What can hang from each mark:
J437: J203
J966: J802
J925: J437 J802 J931
J275: J931
J802: J275 J337 J925 J927 J966
J337: J931
J927: J931
J951: J931
J203: J437 J802
J931: J275 J925 J927 J951

Known rows, with every way that one mark hangs from another:
J925(J931(J275)): [ 10  15  46  -3  60 -49  -9  -2  -6   8   6  29  19   3 -21 -21   3  21
  15  13 -14 -26  12  19  22   3 -40 -32]
J951(J931): [  6   2  30   6  42 -39 -15  -3 -18  15  -3  24  20   0 -12  -6  18  11
   1  32 -12 -28   1  -2  21   1 -11 -20]
J275(J931(J925(J802(J337 J966)) J927 J951)): [ -6  -6  22 -25  48 -53 -34  18 -43  27  36  13  20  -6 -72   2  12  17
 -20 -17  -6 -31  15  29  56  16 -41 -42]
J966(J802(J337)): [-25  -7  21   0  42 -45 -23  -4 -19  35   1  25  23 -20 -40 -14  19  12
  16  42   3 -20  -7  33  17  -7 -14 -28]
J203(J437 J802): [-12 -29  45  -3  11 -45 -25  24  -7  27   8  23  15  -7  -8 -33  19  23
   0   1 -10 -32   1   7  18  17  -5 -10]
J931(J275 J925 J927 J951): [ 38  22  44 -35  53 -52 -40   4 -32 -14  32  33  12  -2 -23 -13   4   9
   1 -55  -7 -57   3   8  36 -10 -17 -23]
J337(J931(J927)): [-11 -20  38  -9  26 -47 -18 -11   4  -3   4   4   1   3 -16 -17  21   3
   6  -8  -8 -27  11   5  43  16 -10 -23]
J437(J203(J802(J337(J931) J925 J966))): [-43 -40   4 -18   2 -41  -3 -13  -7  42  14  -3  19 -18 -47 -17  20   7
 -35  43 -27 -31  23 -31  40  11 -36   2]
J927(J931(J275 J925(J437(J203) J802) J951)): [ 39   4  44 -35  69 -36 -53  10 -42   8  52  18  12 -30 -42  12   5  37
  13  -9 -40 -31   7 -22  75   8 -16 -45]
J275(J931): [  5   1  42  11  53 -40  -9  -1   4  12   7  18  27  11 -23  -8  15  14
   2  20  -7 -24  16  28  12  16 -25 -27]
J925(J437 J802(J275) J931): [-23 -14  28  -6  63 -40 -14  11 -24  28   6   5  20 -10 -54  -3  -5  34
  12  16 -24  -2  -4   3  59  15 -23 -55]
J951(J931(J275 J925(J437(J203(J802))) J927)): [ 19 -26  26 -29  38 -47 -27  16 -34  12  41  36  13 -21 -23  -1  15  35
 -12 -38 -29 -35   1 -27  61  -7 -21 -39]
J966(J802(J275(J931(J927)))): [ -7  -8  31   7  33 -34  -6   7 -20  21  14  27  28   0 -38 -11  14  25
   4 -19  -8 -27   3  32  23  -1 -31 -41]
J925(J437 J931(J927 J951)): [ -4 -20  64 -24  59 -47 -33   5 -37  15  17   6  11 -13 -35  -2   4  -4
  16  -7 -11 -31  -1   0  65  18  -7 -51]
J931(J275 J925(J437 J802(J337)) J927): [  0 -11  -1 -41  85 -63 -45  17 -24  12  37  19   6 -18 -55   2   3  25
  -1 -31 -11 -21  -1  24  68  -3 -27 -55]
J925(J802(J337(J931) J966)): [-38 -17   8 -11  28 -50 -18  -8  -8  32   4  -3   9  -6 -63 -13  18  14
  -8  38 -15  -7  12  10  45  22 -31 -28]
J931(J275 J925(J437 J802(J337 J927)) J951): [ 19   7  -2 -48  89 -56 -45   6 -30  27  45   9  23 -12 -69   3  -3  13
  -7 -14 -14 -35  -1   2  72  -9  -6 -37]
J951(J931(J275 J925)): [ 37  29  19 -13  62 -42 -15   4 -20  -6  25  43  21   2 -12 -12   9  27
  -2  -5 -13 -44   1   3  21 -18 -30 -22]
J337(J931(J275 J925 J927 J951)): [ 31  13  44 -33  48 -48 -33  -8 -17 -20  39  27   1   2 -20 -19  12   7
   1 -56 -11 -59   6  -3  51   0 -18 -24]
J337(J931(J275 J925 J927)): [ 18   7  29 -29  48 -49 -20  -5   2 -23  30  22   3   5 -16 -23  13  17
   3 -47 -11 -42  12  10  43  -3 -28 -24]
J203(J437 J802(J275(J931) J925 J927 J966)): [ -9 -24  -4 -21  14 -28  13  27  -6  47  36  -4  51  11 -42 -27   2  15
 -49  -9 -29 -49  25 -11  19   4 -40   5]
J927(J931(J275 J925(J802(J966)) J951)): [ 30  27  36 -34  45 -38 -43  17 -45   9  42  23  20 -19 -53 -10   5  20
  -3 -11 -33 -43  10   5  42   6 -34 -28]
J927(J931(J925(J437(J203)))): [ 19  -9  42 -31  58 -24 -35   9 -21   2  37   0  23 -30 -17   7   7  28
  19  20 -35 -20  19 -11  48   9  -7 -33]
J951(J931(J275 J925(J802(J337)) J927)): [ 13   1  -5 -20  63 -62 -32  16 -32  17  28  39   6 -11 -37  -1  14  33
 -14 -18  -7 -29   4  16  60 -12 -41 -43]
J802(J275 J925): [ -4   8   6 -13  47 -32  -4  -6 -13  11   2  10  30   2 -26 -12  -3   9
 -16  14 -17 -42   5  -9  17 -12 -22  -2]
J337(J931(J951)): [  3   0  53  -6  32 -38 -26 -20 -10   5   9  11   7   1 -22 -16  17  -4
   7  11 -10 -42   2 -10  35  17   1 -14]
J337(J931(J275 J925(J802(J966)) J927 J951)): [  9   8  31 -38  34 -53 -31   1 -33  -8  37  15   0   0 -63 -17  13  18
 -10 -54 -20 -42   3  -4  68   7 -32 -32]
J927(J931): [ 10  -2  43  -4  37 -31 -29   4  -8  14   8  11  20 -16  -5 -10  13   3
  11  35 -21 -27  17  15  18  14 -10 -19]
J275(J931(J925 J951)): [ 25  19  54  -7  61 -36 -23   5 -21   0  30  26  27   5 -30  -7  10  15
   2  -6  -3 -47   8  17  24   8 -18 -23]
J275(J931(J925(J437(J203) J802) J927)): [ -3 -27  32 -13  67 -48 -26  16 -19   2  33   1  12  -6 -55  16  15  50
   7 -23 -19  -4  13   7  82  17 -26 -57]

Rows:
[-25 -19  27 -19  41 -43 -25  -1 -30  22   4 -12  19 -13 -72  10   8  32
   6  25 -32   6   5 -16  59  18 -14 -39]
J925(J437(J203) J802(J966))
[ 23 -15  27 -45  30 -19 -36  23 -35  36  53   3  41 -30 -32 -10  -7   0
 -15 -16 -37 -50   8 -22  46   4  14 -16]
J203(J802(J275 J927(J931(J925(J437) J951))))
[-11  -3 -21 -38  59 -34 -22  20 -53  38  32  12  31 -18 -66   7  -3  31
 -22  16 -28 -17  -4  -7  51  -4 -33 -45]
J951(J931(J925(J437 J802(J275 J337 J966))))
[-32 -41 -16 -29  52 -48 -15   5  -3  54  20 -11  35 -20 -51  -8   7 -16
 -29  34 -14 -34   7  -9  48  -5  -2  -8]
J203(J802(J337 J925(J437) J927))
[ 53  30  48 -31  58 -33 -43   8 -29  -3  43  34  20 -15 -11 -14   5   8
   6 -11 -24 -59  11   7  24  -2 -19 -20]
J927(J931(J275 J925 J951))
[-12 -22  44 -20  53 -46 -32  12 -48  27  17   5  10 -14 -57   3  -5  18
   6 -22 -20 -20  -6  -7  82  18 -14 -60]
J925(J437 J802(J275) J931(J927 J951))
[-27 -60  26 -16   4 -53 -30  19   2  36  21  15  -4 -15  -6 -33  28  10
 -13 -12  -6 -34  13   8  45  25 -16 -22]
J203(J437 J802(J337(J931(J927))))
[ 15 -19  11 -18  24 -36 -11   1   0  34  28   5  33 -19 -20 -13  10  11
 -25  18 -40 -45  33 -29  40  -7 -23   7]
J437(J203(J802(J925 J927(J931(J275)))))
[  5  -3  -9 -39  24 -23 -19   4 -18  50  22 -12  47 -16 -34  -8  -8  -6
 -24  38 -35 -27  40   5  12   4 -22  -9]
J802(J275 J337 J927(J931) J966)
[  5 -12  12 -12  71 -23   1  -5 -13  17  26   0  37   0 -38  14  -1  27
 -17  15 -33 -29  17 -23  41   3 -35 -28]
J802(J275(J931) J925(J437(J203)))
[ 26   4  24  -9  46 -51 -21   0 -22   6  11  37  10   3 -10  -8  16  10
  -7 -17 -15 -39   7   2  31  -7 -28 -30]
J951(J931(J275 J927))
[ 12  13   7 -26  44 -54 -21  17 -40   2  27  29  12  -1 -53  -6  13  33
 -14 -34 -21 -30   2   5  54  -9 -46 -37]
J951(J931(J275 J925(J802(J966)) J927))
[-12 -26  14 -15  49 -55  -9  26  -9  44  29  33  17 -13 -16 -36  10  22
 -20  16 -12 -49  11   7  33   0 -56 -20]
J203(J437 J802(J337 J925(J931(J275))))
[  1 -14  68 -14  57 -37 -27  -9 -36  20  14   3  19 -17 -35   6   2  20
  22  26 -22 -21   7 -24  61  17  -7 -43]
J925(J437(J203) J931(J951))
[ 11 -15  -8 -33  77 -47 -40  10  -8  45  36  -3  24 -22 -48   4   5   6
  -5  27 -32 -15  19  12  62   7 -17 -43]
J925(J437 J802(J337 J927(J931(J275))))
[ 12   5  25 -47  47 -20 -43  23 -59  21  47   1  29 -28 -62   3  -8  18
  -4  -6 -42 -33   1 -13  56  12 -14 -39]
J927(J931(J925(J437 J802(J275 J966)) J951))
[  8 -16  48 -24  64 -50 -21  -1 -20   6  20  13  12 -10 -27   1   2  28
  16 -13 -27 -15  18  -8  63   7 -34 -54]
J925(J437(J203) J931(J275 J927))
[-19 -36  12 -10  10 -49 -19  -5  -2  54   2   3  30 -15 -33  -8  11  15
 -16  33 -15 -16  27  -9  33   7  -1  -2]
J437(J203(J802(J337 J927)))
[ -6  -7  29 -29  80 -40 -10  -5 -23  25  23 -17  33  -7 -50  -2  -2 -14
  -1  27 -16 -43   3 -23  69  -1  -6 -23]
J802(J925(J437 J931(J951)) J927)
[ 11  15 -11 -50  49 -43 -10 -11   3  12  39   1  31   3 -46 -22   2   6
 -19  -1 -20 -37  28   6  31  -9 -35  -8]
J802(J337(J931(J275 J925)) J927 J966)
[ -7 -33 -15 -29  34 -50  -7   7  17  41  38   7  18  -2 -20 -38  16   5
 -35   1 -17 -56  18 -14  45  -3 -30   4]
J203(J437 J802(J337(J931(J275)) J925 J927))
[  5  -6   7  -9  30 -30 -22   9 -10  34  11  -6  31  -9 -36  -6   0  21
  -5  18 -32 -15  23   1  43   9  -6 -19]
J925(J802(J275 J927(J931)))
[ -9 -31  10 -31   6 -29 -10  30 -10  44  34 -15  37 -17 -26 -30  13  -1
 -31  21 -34 -47  27 -15  31   9 -21  10]
J203(J437 J802(J925 J927(J931) J966))
[-28 -28  -4 -19  55 -39 -26  -4  -9  35  17   1   9 -11 -53  -1   5  19
  -5  20 -23  -9  -1  -4  61  18 -15 -46]
J925(J437 J802(J275 J337(J931)))
[ 35  16  20 -22  56 -49 -21  10 -26  -8  27  40  14   0 -11 -10  11  22
  -6 -34 -11 -45   5   7  36 -17 -30 -29]
J951(J931(J275 J925 J927))
[  7  -3   8 -19  51 -31 -11  -1   1  21  17 -15  35 -10 -20  -8   9 -11
 -11  40 -23 -41  26  -6  35  -5  -9   4]
J802(J925 J927(J931))
[-18  -1   7  -5  36 -35 -19  -2 -25  40   5  28  30 -18 -39 -14   7  19
   7  28  -5 -24  -5  24  10 -12 -17 -27]
J966(J802(J275 J337))
[ 15  -4  26 -42  70 -45 -27   0  -3 -20  43  13   3  -3 -26 -13  11  13
   6 -49 -19 -38   3   2  59   1 -22 -42]
J337(J931(J275 J925(J437) J927))
[ -6  -2   5 -20  39 -33   6   6 -19  15  21   1  36  11 -46  -6   1   5
 -35 -15 -23 -42  24   6  23   1 -52 -17]
J802(J275(J931(J927)) J925 J966)
[  7   3  15 -21  45 -45 -22 -24 -13  34  30  19  21  -9 -47 -21  17  -4
   2   9  -7 -47   2   4  43 -11 -10 -20]
J966(J802(J337(J931(J275 J951)) J927))
[  7 -27  38 -13  49 -39 -33   5 -41  26  27   6  15  -4 -57  22   4  35
  -7 -30 -29 -18   9 -19  79  22 -17 -56]
J925(J437(J203) J802(J275(J931(J927 J951))))
[ -4 -15  29 -11   6 -26   0   1 -37  42  26  15  42  -4 -54  -6   3  16
 -45   3 -35 -51  20 -35  25   9 -40  -3]
J437(J203(J802(J275(J931(J951)) J925 J966)))
[  8 -21  -1 -44  53 -48 -28   6  -9  34  43  11  33 -21 -44  -5  -1  26
 -16  -5 -25 -27  18 -12  48 -10 -12 -21]
J931(J275 J925(J437(J203(J802(J337 J927)))))
[ -4   6 -35 -31  37 -37 -10  13 -38  43  23   2  41  -6 -65  -1  -4  30
 -32  17 -22 -20  15  -7  46 -14 -29 -19]
J951(J931(J925(J802(J275 J337 J927 J966))))
[ 23   6  54 -14  53 -43 -28  10 -24  -3  33  23  20   4 -28  -5  12  10
  -2 -35  -2 -49  11  20  39   9 -20 -30]
J275(J931(J925 J927 J951))
[-16  -9  -7 -32  19 -38 -20 -13 -25  49  18 -14  26  -1 -74  -7   0   3
 -28  13 -25 -27  16 -18  56  13 -13 -15]
J925(J802(J275 J337(J931(J951)) J927 J966))
[  1 -23  50 -14  25 -55 -15   1 -34  23  22  28  11 -16 -32 -14   9  15
 -17 -21 -22 -54  12 -30  63   0 -40 -18]
J437(J203(J802(J925(J931(J275 J927 J951)))))
[  5  15   1 -41  64 -49  -6  -9 -29  40  29   0  41  -4 -59 -14  -8 -14
 -28  26 -19 -55  24  -8  42 -13 -47 -10]
J802(J337 J925(J931(J275 J951)) J927 J966)
[  6   1  23 -26  24 -29 -17   3  -9  26  15 -16  39  -9 -33 -12   6  -8
  -4  34 -31 -25  32   5  20  10 -11  -7]
J802(J927(J931) J966)
[-37 -31   4 -19   9 -44 -10  -3 -21  48   8   4  30 -23 -51 -11  11  10
 -33  43 -22 -30  20 -18  27   2 -34   2]
J437(J203(J802(J337 J925 J966)))
